(in the rows, 128 means zero)
Known rows, with every step that occurs
Z-X-E-U-A: [118 142 127 129 101 146 177 130  89 151 139 181 162 128 162 129 150 126
 194 183 117 126 167  84 201 123  99 130 105 120 120  95 113]
U-E: [136 126 117 119 131 136 122 139 134 147 132 140 132 136 123 117 137 128
 120  99 128 118 131  95 157 128 100 149 115 129 119 123 128]
R-X-E-G-N: [184  92  98 166 110 140 135 105 126 205 136 166 162 120  99 167 196 109
 146 198  90  73 159  97 160 140 117 156 115 119 128 143 118]
N-G-Z: [123 107 102 137  89 141  93 136 132 163 155 131 128 127 158 133 155  45
 141 140 149 100 125 114 152 165 113 156 114 141 132 125 108]
N-X-R-B-K-G: [160 164  79 145 159 116 148 166 127 143 133  79 138 114  70 123 144 144
 166 118 144 131 197 146 157  92 149 116  96 111 110  84  57]
C-N-G: [142 128  91  88  66 126 100 117 136 168 169 106 135 147 164 128 139 121
 173 117 120  98 130 149 133 153 144 169 119 133 158 134 108]
Z-X: [105 121 143 129 119 116 138 157 127  94 138 121 154 119 149 121 116 122
 174 161 124 123 137 100 146 122 133 111 131 111 131 152 128]
N-X-R-B-H: [132 152 110 130 132 112 150 181  99 171 134 100 123 160  64 137 155 115
 144 138 142 135 173 157 152  92 144 136  87 108 108  57  42]
G-N-X: [157 113 109 159  87 132 128 132 152 148 127 131 135 123 100 127 150 107
 126 143  90 123 155  99 133 110 133 137 112 124 152 136  96]
U-E-G: [162  78  87 116 133 152  79 130 133 180 136 137 125 142 114 121 153 129
 116  82 151  96 138  86 169 141 101 158  97 147 126 113 129]
U-E-G-N-X-R: [175 101  97 173  95 170 112 161 133 229 148 138 127 137  78 118 167 100
 123  98 120  86 186  57 194 112 115 179  61 118 132 104  88]
G-Z-B-K-X-R: [ 79 175 114 171 126 124 142 195  89 152 125 122 132 133 146  87 180  66
 177 115 147 142 139 139 203  95 111 108 127 152 107  70 128]
C-N-X-R-B-K: [143 171  94 125 104 103 146 149 132 119 144  64 129 142  84 126 155 159
 182 118 133 153 174 179 158  78 165 142  93 128 120  92  35]
U-E-G-K-X-R: [126 138  95 149 134 154  58 173 115 224 140 131 156 150 117 107 169 163
 144  87 175  47 152  73 228 104  93 180  87 159 133  87 109]
X-R-B-K-G-N: [182 170 105 175 159 108 146 150  93 127 112 137 117 100  96 116 163 119
 152 129 108 101 198 130 160 129 130 135 113 128 121  72  71]
U-E-G-Z: [160  43  84 135 117 153  77 137 133 179 130 141 123 131 125 126 173  67
 115  97 157  96 138  83 196 160  90 145  94 153 125 100 130]
X-E-G-Z-B-H: [124  69  86 111 115 133 148 149  51 232 111 157 116 150 126 108 201  30
 158 167 158 123 134 131 196 147  85 107 114 135 120  50 123]
X-E-U: [131 145 107 136  90 144 183 105 107 139 117 179 135 145 116 135 141 129
 133 154 113 112 128 120 151 135 115 155 129 132 136  96 103]
N-X-R-B: [122 165 128 161 127 129 160 166 130 138 127  86 146 129  70 159 150 127
 147 131 135 129 175 129 154  83 147 156  87 107  95  87  48]
K-G-Z-B: [121  90 104 136 135 129 151 165  97 168 105 127 149  89 150 116 163  34
 156 135 134 123 161 121 182 152 114  73 143 121 119  83 161]
K-B-H: [139 114  88 100 152  95 111 161 105 143 119 148 116 174 118 106 137 108
 108 153 131 124 110 162 134 152 114  53 135 122 131  82  78]
E-U: [131 127 114 140  94 145 132 123 126 109 124 162 124 140 128 127 128 138
 118 121 129 124 135 126 140 146 124 142 133 148 146  97 120]
R-B-K: [139 161 105 125 151 101 114 125 124  71 111 108 112 128 112 122 159 162
 140 121 139 141 130 158 124 117 121 140 119 156 112  91  70]
H-B-K-G-N-X: [171 140  45 150 113 100 119 147 147 121 122 120 113 101  84 115 159 117
 151 134  95 136 162 129 141 121 140  93 128 136 148 125  55]
U-E-G-K: [143  94 100 111 130 150  43 127 125 192 127 139 131 138 118 102 165 175
 124 107 182  79 140  74 192 137  78 167  85 165 143 106 109]
U-E-G-N: [189  71  93 144 109 154  82 124 128 181 122 165 116 133 117 118 172 105
 110  92 111  76 150  68 168 150  95 172  97 151 144 110 121]
C-N-X-R-B-H: [150 137  95 104  87  98 155 170 104 175 143  80 131 168  76 133 160 123
 171 134 124 133 179 181 154  92 167 133  91 110 132  61  44]
Z-B-K-X-E-G: [125 142  59 123 137 128 130 138  92 185 111 127 143 144 131  96 190 134
 183 113 138 111 111 128 174  93  98 133 130 161 129  85 118]
N-G-Z-B-K-X: [ 94 153  62 133 101 118  81 168 116 160 144 118 139 141 178  89 195  62
 182 106 150 111 103 134 177 129  95 140 137 174 136  91 115]
Z-X-R-B: [ 92 170 166 159 138 117 168 186 107  88 128 106 158 116 123 148 135 118
 185 165 133 109 169 113 168 106 143 139 104  99  91 100  70]
C-N-X: [147 106  92 105  67 117 133 126 159 153 148  79 152 140 112 130 131 133
 163 121 107 141 145 149 138 102 165 121 116 121 160 142 105]
N-X: [131 115 105 130 109 132 129 136 158 147 140 101 141 133 101 130 129 131
 136 127 127 143 139 121 130  97 140 122 112 120 135 141 106]
E-G-K-X: [134 100  80 134 122 133  38 136 136 179 121 114 160 138 128 121 167 172
 145 113 169  62 122 110 172 114 114 148 124 174 171 110 121]
Z-X-R: [ 91 158 170 154 124 131 164 181 105 122 153 123 148 122 140 118 111 114
 180 167 131 120 160 100 168 106 139 122 112  89 109 136 120]
H-B-K-X-E: [108 204  58 136 128  91 148 136 128 109 111 129 133 140 109 129 164 138
 164 137 105 129  90 157 148  87 118 128 151 155 117 122  54]
H-B-K-G-N: [168 149  67 150 132  96 117 138 119 102 113 147 100  95 113 111 159 115
 142 133  97 124 153 138 138 147 125 101 145 147 139 117  79]
E-G: [156  79 103 126 127 146  93 124 128 159 134 124 118 130 120 132 138 129
 126 111 151 107 133 122 137 142 124 139 116 141 138 118 130]
N-X-R: [119 155 132 155 116 144 159 166 132 174 153 101 138 133  89 128 121 121
 142 134 133 140 166 119 154  88 151 136  92  93 113 120  95]

Rows
[165 138  42 133 148 109 110 117 119 139 106 111 145 147 100 140 194 153
 164 113 133  85 116 146 154  95 114 162 121 169 128  87  60]
R-B-K-X-E-G
[165  97  74 134 150 109 110 134 122 130 134 123 113 105 136  96 146  76
 143 131 147 135 152 139 161 150 119  77 139 143 144 118 134]
B-K-G-Z
[133 146 119 138 134 123 172 117 131 169 140 142 176 123 102 167 162 134
 157 201 100 116 137 124 144 118 124 133 134  98 100 158 129]
R-X-E
[175  76  58  99  67 138 146 102 141 212 145  90 157 148  93 146 154 127
 174 141 115 107 147 136 162 105 153 142  99 119 161 134  88]
C-N-X-E-G
[135 123  58 139 139  96 113 152 125 100 117 121 103  94 120 122 157  69
 148 137 141 142 139 155 165 156 125  74 145 150 122 105  85]
H-B-K-G-Z
[108 173  96 123 129 100 112 139 129  72 121 121  92 127 115 117 141 150
 137 129 136 164 110 155 127 124 125 115 135 154 111 125  63]
H-B-K
[110 162  84 125 100 124  40 143 140 181 149 122 165 147 159 116 159 160
 163 126 157  50 113 106 158 123 105 179 122 164 166 124  97]
N-G-K-X
[113 151  88 116 123 125  48 142 128 161 134 133 151 150 151 111 147 149
 132 165 161  66 109 114 163 168  94 124 108 145 142 108  44]
N-G-K-B
[141 129 114 128 108 158 118 119 109 154 138 170 128 135 151 124 148 138
 132 114 137 138 165 121 172 142 105 135 106 150 123  66 132]
E-U-A
[184 149  85 174 126 124 145 156 118 177 149 124 119 111  91  89 141 115
 154 132 108 124 203 113 162 104 141 112 100 109 151 117  91]
B-K-G-N-X-R
[185  66  85 155  86 146  91 125 150 185 133 122 127 125  95 130 161 110
 127 123 111  97 159  91 143 122 133 147  95 138 164 125  97]
E-G-N-X
[151 106  64 136 121 135 125 120 124 195 125 130 161 147 115 148 163 119
 154 116 118  70 112 115 161 108 122 151 131 138 141 118 118]
K-X-E-G
[193  63  72 149  92 157  86 136 155 199 132 136 133 138  89 120 173 107
 117  95 110  88 162  59 169 124 106 168  84 142 153 119  97]
U-E-G-N-X
[134 174  61 141 101 115 149 113 121 123 121 167 138 160 122 102 155 160
 157 124 111 115 107 139 158 104 111 151 149 165 156  95  97]
B-K-X-E-U
[126 125 114 163 146 107 148 189  98 124 154 117 132  94 147  90 128  61
 196 171 153 126 181 107 207 133 128  72 122 104 125 127 128]
B-K-G-Z-X-R
[123 137  73  87 125 103  40 159  96 191 143 151 123 180 142  87 155 141
 129 176 170  77 113 140 161 170  86 106 107 145 155  82  36]
N-G-K-B-H
[158 130  89 173  52 145 183 104 134 159 116 180 142 137  87 134 160 108
 137 165  72 107 156  93 159 118 118 163 112 128 163 105  71]
G-N-X-E-U
[135 169 112 146 168 101 154 188  95  89 137  98 146 100 121 113 131 134
 202 152 143 112 193 128 172 113 140 103 117 102 106  96  78]
Z-X-R-B-K-G
[148 162 133 189 105 131 160 160 128 142 114 117 140 120  75 152 166 104
 141 140  97 104 189 108 154  96 146 168  85 111 113  82  41]
G-N-X-R-B
[146 148 108 138 114 149 164 109 112 198 149 188 176 128 125 161 185 144
 164 190 109 127 175 114 187 132 102 138 109 125  96  96 128]
R-X-E-U-A
[189 110  70 155 108 127 183 123 129 205 123 140 160 104  88 137 153  88
 155 167  67  91 177  94 155 114 132 117 120  95 157 135  99]
K-G-N-X-E
[132 141 116 126  76 133 163 151 135 178 162  79 144 142 102 128 126 125
 172 126 118 135 172 148 161  90 171 134  96 100 136 124  96]
C-N-X-R
[126 196 134 154 157 114 142 150 101  96 124 112 105 128 100 119 151 155
 143 121 150 139 157 154 147 104 127 151 100 136  90  78  58]
X-R-B-K
[106 186  67 133 128  91  95 156 146  82 118 113 121 137 120 121 156 148
 153 103 121 135  94 161 135  99 132 114 154 171 124 118  72]
H-B-K-X
[153 143  95 163 169 107 142 163 100 123 122 109 120 103 107 124 165  74
 153 131 152 119 188 147 186 139 128 108 111 131 100  65  82]
X-R-B-K-G-Z
[140 145 112 130 108 157 166 101  90 184 132 189 138 138 139 133 163 132
 146 147 118 130 160 111 183 131  97 145  99 136 116  66 113]
X-E-U-A
[203 124  54 151 135 101 119 134 144 119 110 107 134 104  83 119 173 129
 153 126  99 112 184 129 135 116 138 119 117 140 151 100  53]
R-B-K-G-N-X
[ 98 211 108 154 117 126  74 171 114 178 137 106 170 144 128 142 177 157
 173 124 163  36 147 119 181 108 116 211  97 152 122  74  40]
N-G-K-X-R-B
[ 94 198 112 150 107 140  71 169 112 208 165 123 158 146 145 113 149 151
 170 129 165  52 137 107 182 112 113 194 101 144 141 108  89]
N-G-K-X-R
[135  93  85 108  54 126  97 123 134 171 167 110 132 137 173 133 160  51
 168 134 133  97 133 147 157 169 135 155 117 143 153 125 110]
C-N-G-Z
[114 183 120 168 141 117 146 175 120 130 112 103 160 137 106 157 158 125
 151 105 120  83 145 139 157  90 146 160 123 128 102  73  79]
K-X-R-B
[134  51  79  99 119 142  90 179  75 223 116 157 104 156 134  88 202  37
 137 105 171 122 144 101 208 158  69 112 105 156 119  44 140]
U-E-G-Z-B-H
[114 117  70 138 131  85 122 181 125  67 128 114 129  88 143 118 146  62
 193 173 137 135 143 126 184 147 126  50 151 133 123 132  86]
H-B-K-G-Z-X
[187 102  98 154 128 125 136 131 119 157 118 153 135 100 130 125 140  94
 132 133  88  88 169 105 139 152 128 112 138 119 157 123 142]
K-G-N
[136  40  99 131 110 143  85 166 134 146 141 132 150 122 148 119 162  56
 160 134 154  93 145  60 211 148  97 126  99 137 130 127 132]
U-E-G-Z-X
[157 175 100 147 180 112 147 159  97 122 126 106 120 108  98 120 146 142
 157 117 144 119 184 150 158 122 137 122 113 121 106  76  79]
X-R-B-K-G
[125 150  72  97  60 111  47 134 141 190 161  98 175 153 171 115 161 164
 190 123 139  50 120 139 168 124 128 176 125 167 190 129  99]
C-N-G-K-X
[ 98 176  92 125 139 110 119 164 109 125 113 117 140 142 148  82 166 144
 171  97 131 143 108 146 149  89 112 107 151 160 129  98 135]
Z-B-K-X
